Each row comes from the steps of one path. Every step used is in the known rows, and no mark comes twice. Write the path behind each row, first mark first.
Known rows
bunov-raboka-tasa: -9 -5 3 3 -4 3 4 0 -5 2 6 -12 8 4 6 4 2 -3 -3 -2 -2 -5 -1 10 -3 5 -7 3 1 0 0
risil-pogoz: -2 2 -4 0 0 2 -1 0 0 9 1 -3 -2 0 4 -3 0 2 0 2 1 0 7 4 2 -2 3 1 -1 3 2
kese-nalik-bunov-risil: -2 1 -6 2 -8 -4 -5 -4 -3 14 7 -12 9 0 -3 2 5 8 1 4 2 3 -14 5 -3 2 -5 8 4 11 -5
risil-teroz-bunov-tasa-raboka: -7 -4 2 0 -1 7 2 -6 -9 1 5 -13 13 1 12 -7 1 2 -10 -2 -2 -4 -1 6 1 -2 1 4 3 6 5
risil-teroz: -2 -1 -2 -1 1 2 0 1 4 -2 -1 2 2 -1 7 -3 -2 3 -3 3 3 -2 2 -1 2 -3 6 2 1 6 1
bunov-pogoz-risil: 2 5 -4 0 3 -2 0 -1 2 15 1 -8 0 1 -1 0 -1 6 1 3 0 1 -4 10 -2 4 -5 5 3 5 1
teroz-risil-bunov: 4 1 1 0 9 8 -1 -7 -8 5 13 -1 3 3 3 0 4 4 2 11 -1 3 -4 -5 3 3 7 5 0 6 -2
nalik-raboka-tasa: -4 -6 6 0 -9 2 0 1 -4 4 6 -7 7 2 3 5 2 -2 2 1 -2 -4 0 13 -2 -1 -3 2 4 3 1
kese-bunov-tasa-raboka-nalik: -9 -4 -2 6 1 1 -2 -2 -4 11 2 -13 10 0 10 2 3 1 -16 -6 -4 -2 -8 12 -3 3 -5 4 3 3 3
teroz-risil-pogoz-bunov-raboka: -8 0 -5 3 3 7 2 -6 -14 11 7 -14 7 4 3 1 2 6 1 8 -1 0 -4 12 -2 2 6 9 1 9 0
raboka-tasa: -2 -3 2 0 -2 1 0 0 -1 7 7 -5 4 2 6 5 0 -3 -2 -4 -3 -2 -3 1 -1 1 -2 0 2 0 2
nuge-bunov-tasa-raboka-nalik: -10 -5 1 5 -2 -2 -1 -6 -10 10 3 -12 16 4 7 7 1 -2 -16 -5 1 -5 -4 13 0 4 0 3 4 1 4
risil-teroz-bunov-nuge: -4 -2 -6 0 2 2 2 -6 -8 1 7 -10 9 -3 8 -2 -3 4 0 10 4 -2 -1 -12 -1 -5 6 5 -4 10 0
risil-bunov: -1 0 -2 1 3 5 -1 -3 -4 0 5 -5 1 2 3 1 1 3 -1 5 1 -2 1 -9 1 1 3 2 2 5 -1
nuge-bunov-teroz-risil: -4 -2 -2 0 2 3 -1 -8 -11 0 3 -9 10 2 -3 8 -1 0 -1 8 7 4 -8 9 2 4 6 10 -1 3 -4
pogoz-risil-teroz-bunov: 3 3 -2 -2 7 4 0 -5 -3 -3 5 -4 5 0 7 3 -2 7 -2 8 -2 1 -5 -9 2 0 12 4 4 12 3
nuge-bunov: -6 -1 -1 1 -2 1 0 -4 -9 0 -1 -5 3 2 0 7 -2 -1 -4 0 2 -1 -1 -4 2 3 7 2 2 2 -1
kese-nalik-raboka-bunov-teroz-risil-pogoz: -8 -4 -7 1 0 4 -5 2 -6 14 6 -15 14 -2 7 9 2 3 2 10 8 3 -2 23 -2 6 7 11 -2 8 -1
nuge-bunov-tasa: -8 2 0 1 -7 2 2 -7 -9 4 0 -12 6 4 0 6 -1 -1 -8 -1 1 -1 -2 5 0 2 -2 4 4 4 -1
teroz-bunov: -1 0 0 -1 2 1 -1 -6 -10 -3 3 -5 3 0 2 1 0 -1 -1 2 -2 2 -1 -13 -1 1 3 0 -1 2 1
bunov-tasa-raboka-nalik-kese: -4 -4 5 2 -9 -5 -4 -7 -3 7 7 -6 15 3 6 3 2 -2 -10 -11 2 -3 -3 34 0 -2 -10 1 5 -1 7
bunov-nalik: -2 -1 -4 1 -1 -5 1 3 0 8 0 -2 2 0 -1 1 2 0 -1 0 3 0 -2 -1 -5 2 -9 2 1 4 0
kese-nalik-raboka: -5 -5 -3 2 -6 1 0 7 -2 0 -4 -5 3 -3 0 4 3 3 2 2 -1 0 -3 12 -2 4 -2 4 1 5 -4
nuge-bunov-tasa-raboka-nalik-kese: -10 -5 4 3 -11 -5 -4 -11 -12 8 6 -11 18 5 5 10 0 -2 -13 -11 4 -4 -4 29 1 1 -2 3 6 0 6
tasa-raboka-bunov: -3 -6 2 3 4 1 -3 2 -6 6 7 -7 11 0 8 3 0 -1 -6 -5 1 -6 0 1 -1 2 8 -1 1 -4 6
pogoz-risil-teroz: 4 3 -2 -1 4 3 0 2 7 1 2 1 2 0 5 1 -2 8 -1 6 0 -1 -4 5 3 0 9 5 5 11 2
raboka-bunov-risil: -2 1 -1 0 3 0 -2 -5 -1 14 12 -8 9 2 3 6 3 3 -2 2 3 -1 -5 -4 -2 2 2 2 3 2 0
teroz-bunov-nuge: -1 -1 -3 1 1 0 1 -7 -13 2 8 -12 6 -2 0 1 -1 1 2 7 1 -1 -2 -12 -3 -3 1 3 -4 3 -1
risil-teroz-bunov: -4 -1 -2 -2 3 4 0 -5 -6 -4 2 -3 5 -1 9 -1 -2 2 -3 4 1 1 0 -14 1 -1 9 2 0 8 2
bunov-teroz: -5 -2 -4 -1 -2 -1 -1 0 2 -6 -4 -7 5 -1 -1 2 -2 -1 0 3 7 0 -2 11 -1 -1 -4 5 -1 0 -2

Which path is each row?
-12 -3 -4 3 -4 1 2 -2 -11 -2 -2 -14 7 2 -1 4 -1 2 -3 2 -1 -4 -6 3 -6 2 0 5 3 4 -1 -> pogoz-bunov-raboka
-9 1 -9 2 -10 -8 -6 -1 -6 19 -1 -13 6 -2 1 -1 -1 3 0 0 5 3 -8 7 -7 4 -8 6 0 9 -3 -> kese-nalik-bunov-pogoz
-9 -4 1 1 3 1 -2 -7 -7 6 6 -10 18 1 16 -1 1 0 -16 -2 -1 -3 -3 4 0 0 2 3 2 7 7 -> risil-teroz-bunov-tasa-raboka-nalik
-14 -1 -8 4 -4 3 1 -2 -10 6 -2 -17 5 2 4 2 -1 4 -2 4 0 -4 2 8 -3 0 3 6 2 8 1 -> risil-pogoz-bunov-raboka
-1 -2 1 -1 -5 -9 -6 -6 0 2 4 4 7 1 2 8 -1 -3 -3 -5 5 1 -2 13 0 -1 -1 -1 1 0 4 -> raboka-nalik-kese
-6 1 -6 1 2 6 -2 -8 -11 9 4 -12 8 3 1 5 -1 2 0 9 8 4 -1 13 5 2 10 11 -2 7 -2 -> nuge-bunov-teroz-risil-pogoz
-12 -6 -2 5 -13 -3 -2 0 -10 7 7 -19 13 1 5 8 2 0 -3 -1 0 -3 -10 12 -6 8 -7 7 3 8 -2 -> kese-nalik-bunov-raboka-tasa
-12 -4 -1 4 -4 3 5 -5 -12 -5 -2 -12 8 3 0 7 0 -1 -4 2 2 -5 1 3 0 6 2 5 1 1 -3 -> nuge-bunov-raboka
-2 -6 2 4 5 -3 -3 2 -1 6 3 -1 9 0 7 1 2 -1 -8 -4 -1 -4 -2 8 0 2 3 -1 0 -3 5 -> tasa-raboka-nalik
-6 -1 -3 4 5 3 -4 -7 -11 27 12 -16 15 5 9 1 2 4 -11 1 -3 1 -9 21 -1 0 5 6 3 9 6 -> teroz-risil-pogoz-bunov-tasa-raboka-nalik
-16 -3 -6 3 -6 4 1 -1 -12 13 5 -23 9 5 9 6 -1 1 -5 0 -2 -6 -1 8 -4 2 1 6 4 8 3 -> risil-pogoz-bunov-raboka-tasa
-2 -1 -1 3 6 -1 -3 1 -4 21 8 -14 12 1 8 3 -1 4 -5 -3 1 -5 -5 13 -4 6 3 4 4 0 7 -> tasa-raboka-bunov-pogoz-risil
-4 -1 -8 4 0 2 1 -1 -6 6 2 -13 1 -4 1 1 -1 5 0 5 0 -2 -6 -4 -4 -2 -1 6 -3 6 -4 -> kese-bunov-nuge
-1 1 -5 -1 4 5 -2 -4 -2 9 5 -7 6 1 2 -2 1 2 3 9 6 5 1 19 3 0 3 9 -3 4 0 -> bunov-teroz-risil-pogoz
-8 -6 -3 2 -4 -1 -4 6 -4 5 1 -8 9 -3 5 11 1 1 -1 1 2 -2 -3 5 -5 6 4 2 1 4 -1 -> kese-nalik-raboka-bunov
-7 -5 -6 4 1 2 -8 -7 -9 13 7 -12 14 0 10 3 1 3 -5 -2 6 3 -7 35 3 1 5 11 -1 5 5 -> tasa-raboka-nalik-kese-bunov-teroz-risil-pogoz
-6 -2 -5 0 2 3 -2 -2 -2 -6 0 -11 7 1 2 3 0 1 -1 8 8 -1 -1 2 0 0 0 8 1 5 -3 -> risil-bunov-teroz
-10 -3 0 1 -5 -3 -2 -2 -6 16 3 -13 11 0 4 4 -1 -1 0 2 6 -4 3 11 -7 1 -3 3 0 2 1 -> nalik-raboka-bunov-pogoz
-1 4 -5 0 0 3 0 -4 2 17 6 -8 2 2 3 -4 4 7 1 5 1 1 2 8 3 -2 -1 5 2 6 -1 -> bunov-risil-pogoz
-1 -1 -5 2 3 3 1 -4 -6 4 10 -12 5 -1 2 1 0 5 2 12 3 -5 0 -7 -2 -3 1 5 -1 7 -4 -> risil-bunov-nuge
-7 -1 -9 2 -3 -6 -1 2 -8 10 0 -10 4 1 -1 6 -1 2 -3 1 2 -1 -9 -6 -9 0 -4 4 4 8 0 -> pogoz-bunov-nalik
-2 -2 -2 0 -10 -8 -2 -2 -3 5 3 0 4 1 -1 3 1 0 2 -6 6 0 -2 15 -4 -1 -11 2 3 3 2 -> bunov-nalik-kese
0 6 -1 -2 1 5 2 -8 -3 1 6 -11 8 2 7 2 -1 7 -7 6 -2 1 -6 2 0 0 3 6 7 15 3 -> pogoz-risil-teroz-bunov-tasa
-4 -1 -5 -1 3 1 -2 -5 -9 3 3 -12 9 1 -3 5 -2 2 1 8 4 5 -14 10 -3 0 4 9 1 6 -2 -> pogoz-bunov-teroz-risil
-5 1 -4 2 -4 -4 -5 -11 -2 12 7 -8 8 1 3 9 3 5 -5 -3 2 3 -12 11 -2 1 -3 6 4 7 -1 -> raboka-nalik-kese-bunov-risil
4 3 -1 0 6 6 -1 -4 -3 14 8 0 0 2 3 -4 3 4 4 7 -1 4 2 7 4 1 7 4 -2 4 1 -> teroz-risil-pogoz
-9 -3 3 4 -6 4 2 -4 -12 5 2 -15 12 4 3 2 1 0 -11 -5 -1 -5 -3 15 2 2 -2 4 5 0 2 -> nuge-bunov-tasa-raboka
-8 -8 -1 2 2 0 -4 2 -4 1 3 -13 16 -1 7 4 -1 -3 -6 -3 8 -6 -2 12 -2 1 3 4 0 -4 5 -> tasa-raboka-bunov-teroz
-1 -7 4 2 -3 -6 -6 -3 -3 3 5 1 12 1 5 3 1 -1 -5 -9 2 -3 -2 23 1 -1 1 -1 2 -3 7 -> tasa-raboka-nalik-kese
-3 6 -8 3 3 1 -1 -1 -2 16 -1 -14 -2 -1 2 2 0 8 -3 2 -2 2 -9 4 -4 6 -3 8 3 9 -1 -> kese-bunov-pogoz-risil
